Each row was made from one path, in order. Every step used is in the known rows, and no mark comes twice. Write each row's path.
Known rows:
mufu > kanok > rozuf > gitup: [  2 -29  29  38  -2 -13  18 -36  42 -47  -4   4  -3   4  -3 -33  48  46
  33  13 -33 -17   9   7 -10  -7 -12  39 -12 -27  17  -9  -9  22  -9  13
   0  78 -21 -28 -11  11   0  21 -11   2  19  -3   3 -28   0   4 -34   6
 -24 -11  -3 -10 -18]
kufep > sunug > gitup > rozuf: [  8 -41  13  25 -19 -13  -7 -39  33 -32 -72   8 -37   3  12  13   9  -5
  31  29  14 -18 -16 -19  10 -24  -6 -15 -28 -14  18 -22  -6   6 -35  -1
  19 -10 -11  -7 -10  -8  37 -13   0  -7 -23  -8  -1 -12  72  16 -55  64
 -13 -18  18   3 -11]
rozuf > kanok: [ -9  -8  19  16   1   2   1 -15 -18 -12   7  -7  -8  -9   1   0  13   0
   7   7  30  13   0  11   1  18  -9  -2  12  -5   3   0  12  12 -12  13
  11  33 -16 -11 -12  16  -8 -14  -3  14  23  -2   3 -19 -28   7  11   0
 -29  -5 -11 -11 -19]
sunug > gitup > kanok > rozuf: [  2 -22 -22  23  -2  -8 -16 -19  29 -31   2  -6 -21   3   6 -15  11   3
  21  24 -37 -16  -2   1  18 -19  -5   6 -48 -19  35 -11 -12  24   6 -12
   7  53 -17 -28   1 -14  31   5 -26  13 -11 -16   4  -3  10   4 -62  32
  22 -17   3   6  14]
kanok > rozuf > gitup > kufep > sunug: [  5 -27  27 -22   3 -10  18 -48  58 -62 -42   5 -20  21  12  20  29  -4
  23  31 -48  -2 -23  -3 -15 -33  10   5 -16   0  42  -4 -47  -2 -38   3
  11  43 -11 -21 -11  -5   1  26 -10  -8  14  -7 -18 -58  17  -4 -72  26
 -10 -24  -3 -23 -20]
gitup > rozuf: [  9 -15   7 -18   2 -10 -26 -11  15  16 -14 -25 -16  19   1  25   2 -19
  23  17   0 -11   1   3   4  -6   5 -11  11   7   0 -11   9 -12  -9  -8
   7  -5   4  11 -19  -1  13  17  -7  -5 -26  -6 -11  -7   4  -3 -20  29
  31  16  -1  21   7]
kufep > sunug: [ -6  -9  12  -2  -2 -12  17 -29  14 -33 -49  11  -5  -9  -2  -1  11  -3
   3 -11  15   3 -25 -23  -6 -28   6  -4 -13  -7  -9  -5 -22   7 -15  10
   3 -13  -3   0 -18   1   6 -20  12 -13   3 -12  -3 -22  44   0 -15   9
 -20  -6   7 -23 -23]
mufu > kanok > rozuf: [ 11 -20 -11  11   1 -24  -1 -24  24 -37   0  -9   6   2 -10 -24  28  10
  32  -5 -21 -10 -19   4   2  -4 -14  26 -25 -17   1 -10  -5  10  11   4
  -7  60 -27 -10 -32   5  -1  14 -20  -8  -7 -25 -15 -22 -11  -6 -29  -4
   4 -10  -4   5   4]
sunug > gitup > kufep > rozuf: [ -3 -38 -14   7 -17  -2 -11 -27  16 -13 -38 -16 -12  10  15  21 -13 -26
   8  61 -24  -6 -14  -3  13   1 -14 -19  -2  20  31 -18 -22 -15 -33   2
  37  19 -18  -2  32 -24  61  20  -8  13  30  -7   0 -45  13  23 -42  32
  23 -15  25  10  -9]
kufep > sunug > gitup > kanok: [-10 -14 -16  50   4  -7   0 -42  10 -51 -58  28 -17 -22  12  -8   5   7
  15  20   0 -15 -35 -16  13 -22  -9 -17 -25 -24   9  -4  -5  39 -19  -2
   8   8 -13   5 -25  -6  49 -41   9   1  -1 -30  14 -11  56  24 -43  40
 -14 -27  15 -23 -36]
gitup > kanok: [  2  14  -4  17  17 -10 -16 -10 -11 -12  -6  -8  -3  -9   9   2  -4   5
   7   5 -10 -15 -20   6   8   2   5  -8  -2   0  -5   8  11  11   4  -6
  -7  16   1  16 -31   1  23 -16 -12   4  -2 -23   5 -10 -15   6 -10   8
  20   5  -3   0  -4]
mufu > kanok: [  0  -2  -3  32  -4  -7  -6 -18  -2 -21 -17   4  12 -11  -5 -19  18  33
  24 -11  -5 -14 -30  -3   9   8 -21  17   6 -15 -20  -5  14  21   3   9
  -5  30 -17  17 -32  12  16 -16  -2  -9   6 -20  -1 -11  -4  14   9 -18
  -3 -14   2  -4  -9]
kufep > sunug > gitup > kanok > rozuf: [  4 -33  -3  18   7 -13   6 -39  41 -66 -47   9 -24  -5   8 -16  20   3
  24  13 -22 -18 -23 -18  10 -28   1  -4 -65 -25  28 -15 -30  33  -4  -3
   4  41 -14 -29 -27 -13  44 -15 -15   0  -7 -31  -3 -26  43  11 -78  46
   4 -26  11 -14  -9]
mufu > kanok > rozuf > gitup > sunug: [ 14 -28  26   6  -3  -1  -2 -57  34 -55 -41  20  -6   7  13  -6  48  26
  32   3 -40 -28 -14   5 -19  -9  18  21 -14 -56  23 -13 -16  20 -27  -1
   8  63 -30 -12 -18   6  -7   3  -3  12   5  -2  -7  -7  -8   3 -47  15
   7 -29   4   1 -29]
rozuf > gitup: [ -5 -15  33  27   2   9  10  -9  16 -10  -3  20  -9   5   5  -9  12  20
   2  19  -6 -11  27   6 -11  -5  -5   8   9 -22  17   1  -2   0 -21   2
  10  25   1  -9  20   6 -10  12  15  11  23  22  15  -1  14  11  -1  14
 -28  -7   5 -12 -18]
kanok > gitup > kufep > rozuf > mufu: [ -7 -15  36 -26 -10  -2  -5   2  47 -21  -6 -25 -16  37  29  41   4 -16
   2  47 -49  27 -13  26 -13   5 -20 -10 -17  34  34  15 -30   8 -27   7
  17  30  -9   0  30 -15  35  34 -35  44  26   7  -2 -62 -12  -2 -34  21
   9  11  48 -20 -28]
sunug > gitup: [ -2 -22  -4  43 -17  12  -8   1   7  -8  -1  13  -8  -7   4 -10   2   9
   8  17  -4  -7  16  -8   8 -10  -7  -1 -20 -16  20 -10   6  11  -6  -3
  22   4  -7 -15  31  -7  33  -7   1  11   1   1  11  19  22  17 -22  21
 -10 -26  14   7   5]
kanok > gitup: [ -6 -11   2  13  -3  11  -7  -1  41 -16  13  -1   2   9  17 -22  11  12
  14   0 -30   7  12  -2  -3  -8  -1  14 -21 -14  22   4   4  21  11 -10
   3  12  13 -12  22   1  -6  17 -11  22 -15  -4  -6  -2   2 -15 -24  -9
  11  -6  23 -15   8]
kufep > gitup > rozuf > mufu > kanok: [-11 -15  52  42 -18 -17 -13 -31  41 -23 -26  10 -18  11   0  23  40  47
  26   8  -2 -10 -25  11  10 -10 -49 -12   7 -17 -12   8   1  22 -36  32
  12  38 -24  15 -20  18  42 -18 -17 -13  27  -5  16 -18  21   9 -11  37
 -45  13  22   8 -46]

Which path is each row?
[  2  -9  42   2   1  20  -6 -36   3 -25 -45  32  -7   2  19  21  20   7
   6   7 -19 -16   0  -3 -19 -14  19  -2  22 -27  19  -2  -8   3 -33  -7
  11   6  -4   3   8   3  -2  -5  19  22   2  23  10  11   6  11 -27  20
   2 -17  13 -11 -27]	rozuf > gitup > sunug
[  7  11  29 -21   7  -9   5  -7  30 -31  13 -10 -25  18   4  25  20  12
   0  10 -21  -6  -9  35 -11 -11   5   2 -32   2   9  18 -22  23  -2   9
  -9  53 -21 -13 -20   2  -1   5 -44   8  14  -1  13 -26 -14  -7 -31  27
  -7  15   7  10   1]	gitup > kanok > rozuf > mufu
[-13 -43   3  17 -13  -2  -5 -35   0 -26 -35 -26 -17   7  20  18  -1 -26
  17  65   6   3 -10   1  10  18 -30 -22   9   8  33 -16 -13  11 -41  17
  44  50 -28 -15  19  -8  44  -2  -1  29  54  -3   8 -59 -11  24 -34  37
  -2 -21  21  -7 -35]	sunug > gitup > kufep > rozuf > kanok
[  3 -29   0  24   1 -15 -39 -27  43 -34 -12 -22  -6   8  11  -8  29  18
  58   9 -35 -17 -10   8  14   2 -23  16 -16 -25   1 -11  27  19   4  -3
   0  34  -4  10 -32   6  22  17 -13  15 -29 -35 -18 -20   4  -7 -33  14
  33  -3  22   0   2]	mufu > kanok > gitup > rozuf
[-13   7  33   8   0 -13   1 -10  51 -37   9  -1 -17  17   4  14  32  40
  -3  12 -24   6 -12  13   0 -25 -22 -13 -36  -7   8  23 -35  33 -12  20
   5  60 -13 -26   7  -2  10  -1 -46   8  33  -5  21 -19  -5  -8 -41  35
 -35  14   9 -11 -30]	kufep > gitup > kanok > rozuf > mufu
[  8 -29   8  -2  -4   0 -36 -10  39 -10  -1 -26 -12  23  19   8  13  -6
  31  18 -36   1  11   6   8  -3  -7   3 -18  -6  27 -10   5  -4   2 -11
   8   9   9  -3   3  -2  12  30 -15  26 -42 -12 -17  -9  11 -16 -40  25
  37  14  25   4  15]	kanok > gitup > rozuf
[-12 -16  20   7 -19 -12 -24 -18  31   7 -19  -8 -10  11   3  18  22  12
  23  22   1   0  -9 -19  19 -14 -23 -23   4  -1  -1   1 -10  -7 -21   5
  12   3   6 -13  10  -2  20  12  -7  -9   4   2  -5   4  27   0 -25  31
  -1  15   7  13 -29]	kufep > gitup > rozuf
[  1 -24  53   9 -14   0  -7 -33  42 -62 -56  -3  -3  12  34  12  20  13
  15   1 -31   4 -35  21 -18   8 -10   4 -25 -24   8   9  -8  36 -27  15
   4  36 -23  10   2  -3  36  -6 -12  41  32   5   5 -44   4  10 -31  21
  -3   0  61 -14 -61]	kufep > rozuf > mufu > kanok > gitup > sunug
[  6  -6  40  12  -4  11 -13 -21  40 -64 -30  22  -7   3  30  15  36  32
  19 -18 -37   0 -32  28 -15  -4   5  16 -17 -47  16  17  10  54 -18  -2
   1  24 -22  21 -24  12  24 -14 -12  32   2  -5   8 -15 -20  -2 -23   3
  -9 -22  47 -12 -33]	rozuf > mufu > kanok > gitup > sunug
[  9  -1  38 -24 -13   0  21   6  45 -21  21 -14 -21  26   0  19  15   1
  -4   6 -11  19   4  29 -25 -12  -8   9 -34  -3  18   8 -30   5  -1   9
  -2  39 -16 -31  10   1 -10  15 -42  11  11  23   5 -14  -1  -9 -19  19
 -32  14   2   7  10]	kanok > rozuf > mufu
[ -7 -11  22  -4  11  -3  10 -44  28 -42 -61  20 -15   7  11  26  21  10
  14  36 -28 -12 -28  -9 -10 -28   9  -5   9  -8  27   5 -21   2 -42   9
  16  18  -6  10 -20   2  15   2  13  -7  18  -4  -3 -52  31   7 -44  19
 -22 -22   4 -25 -42]	rozuf > gitup > kufep > sunug
[ -5  -1  18   7 -11   9 -18 -35   8 -24 -49  27   7   0  14  25  21  11
   3  -5 -16   8 -21 -25   4 -21   3 -25   0 -20  10   8 -19  14 -26  -5
  18 -15  -1   7  26  -4   4  -9  16   9  15   5  -3  24   8   2 -29   7
   4  -9  19  -9 -57]	kufep > gitup > sunug
[ -2  12  33  28  -6  -4  11 -13  12 -32  -6  16  -6  -7   2  11  19  40
   7 -11   0  -6 -19  31  -9   2 -20  12  -1 -18 -12  11   9  32 -13  26
   3  34 -28  21 -30  16  29 -28 -15  -2  18  -2  25 -22  -3  16  14   5
 -37 -10  18  -4 -14]	rozuf > mufu > kanok
[  5  -7  41  11  -4 -10 -11 -13  24 -14 -24 -10 -27  14  -2  34  23  20
  21  13   9 -18 -28  39  -3   3 -23   6  13 -13 -17   2  21  14 -18  16
   3  32 -32  30 -45  21  33 -10 -23  -7  -5  -9  10 -29   6  10   0  33
 -25   8  13  25   1]	gitup > rozuf > mufu > kanok
[  5 -30  47  23 -23   2   2 -23  47 -36 -63  16 -47  14  13  41  12   3
  18  25  22  -5 -15   9  -4 -27 -24 -21 -23 -11  18  -9 -12  14 -45  11
  26  -4 -20  -6  -8  -3  59 -18  -7   2   0  14  25 -16  77  19 -43  81
 -49  -3  31   7 -16]	kufep > sunug > gitup > rozuf > mufu
[  0 -30  18   0   8 -22  16 -73  50 -83 -61   5 -15  11   5   3  47  24
  39  25 -47 -20 -50  -6  -8 -20  -1  17 -14 -27  26  -4 -31  15 -35   9
   9  69 -33   0 -52   7  15   6 -12 -16  15 -27 -15 -70  12   4 -72  17
 -13 -33   3 -20 -38]	mufu > kanok > rozuf > gitup > kufep > sunug
[  8 -34  -5  29 -16   5 -24 -13  23   5 -23  -6 -29   5   7  15   2  -9
  27  37   0 -19  12   0  15   0 -16 -12  -4 -13  24 -18   5  -3 -17  -9
  28   5 -12  -3   9  -7  46   6  -7   5 -23   4   6  18  38  14 -40  47
  12  -6   8  27  22]	sunug > gitup > rozuf
[ -9 -28  33  -4  -3 -10  13 -23 -10 -17 -11 -39  -1   1   5   1   0 -18
   8  29  40  12  -2  -3  -3  30 -30 -14  20  16   2  -8  -7   0 -23  29
  13  43 -10 -22   8   3  -7   0  -5  18  54   4   2 -50  -7  11  -2  13
 -24  11   6 -19 -49]	kufep > rozuf > kanok
[-11  -1   8  12   0 -26 -15 -33  37 -43   2  -6  -1   8   2 -15  24  25
   7  12 -32  -6 -13 -12  16 -23 -18  -9 -37 -13   8   6 -25  11   5   4
   3  52   4 -27  -4 -12   5   2 -29  -4  14 -29  -2 -10  -1  -7 -48  14
  11   0  -4  -9 -26]	kufep > gitup > kanok > rozuf
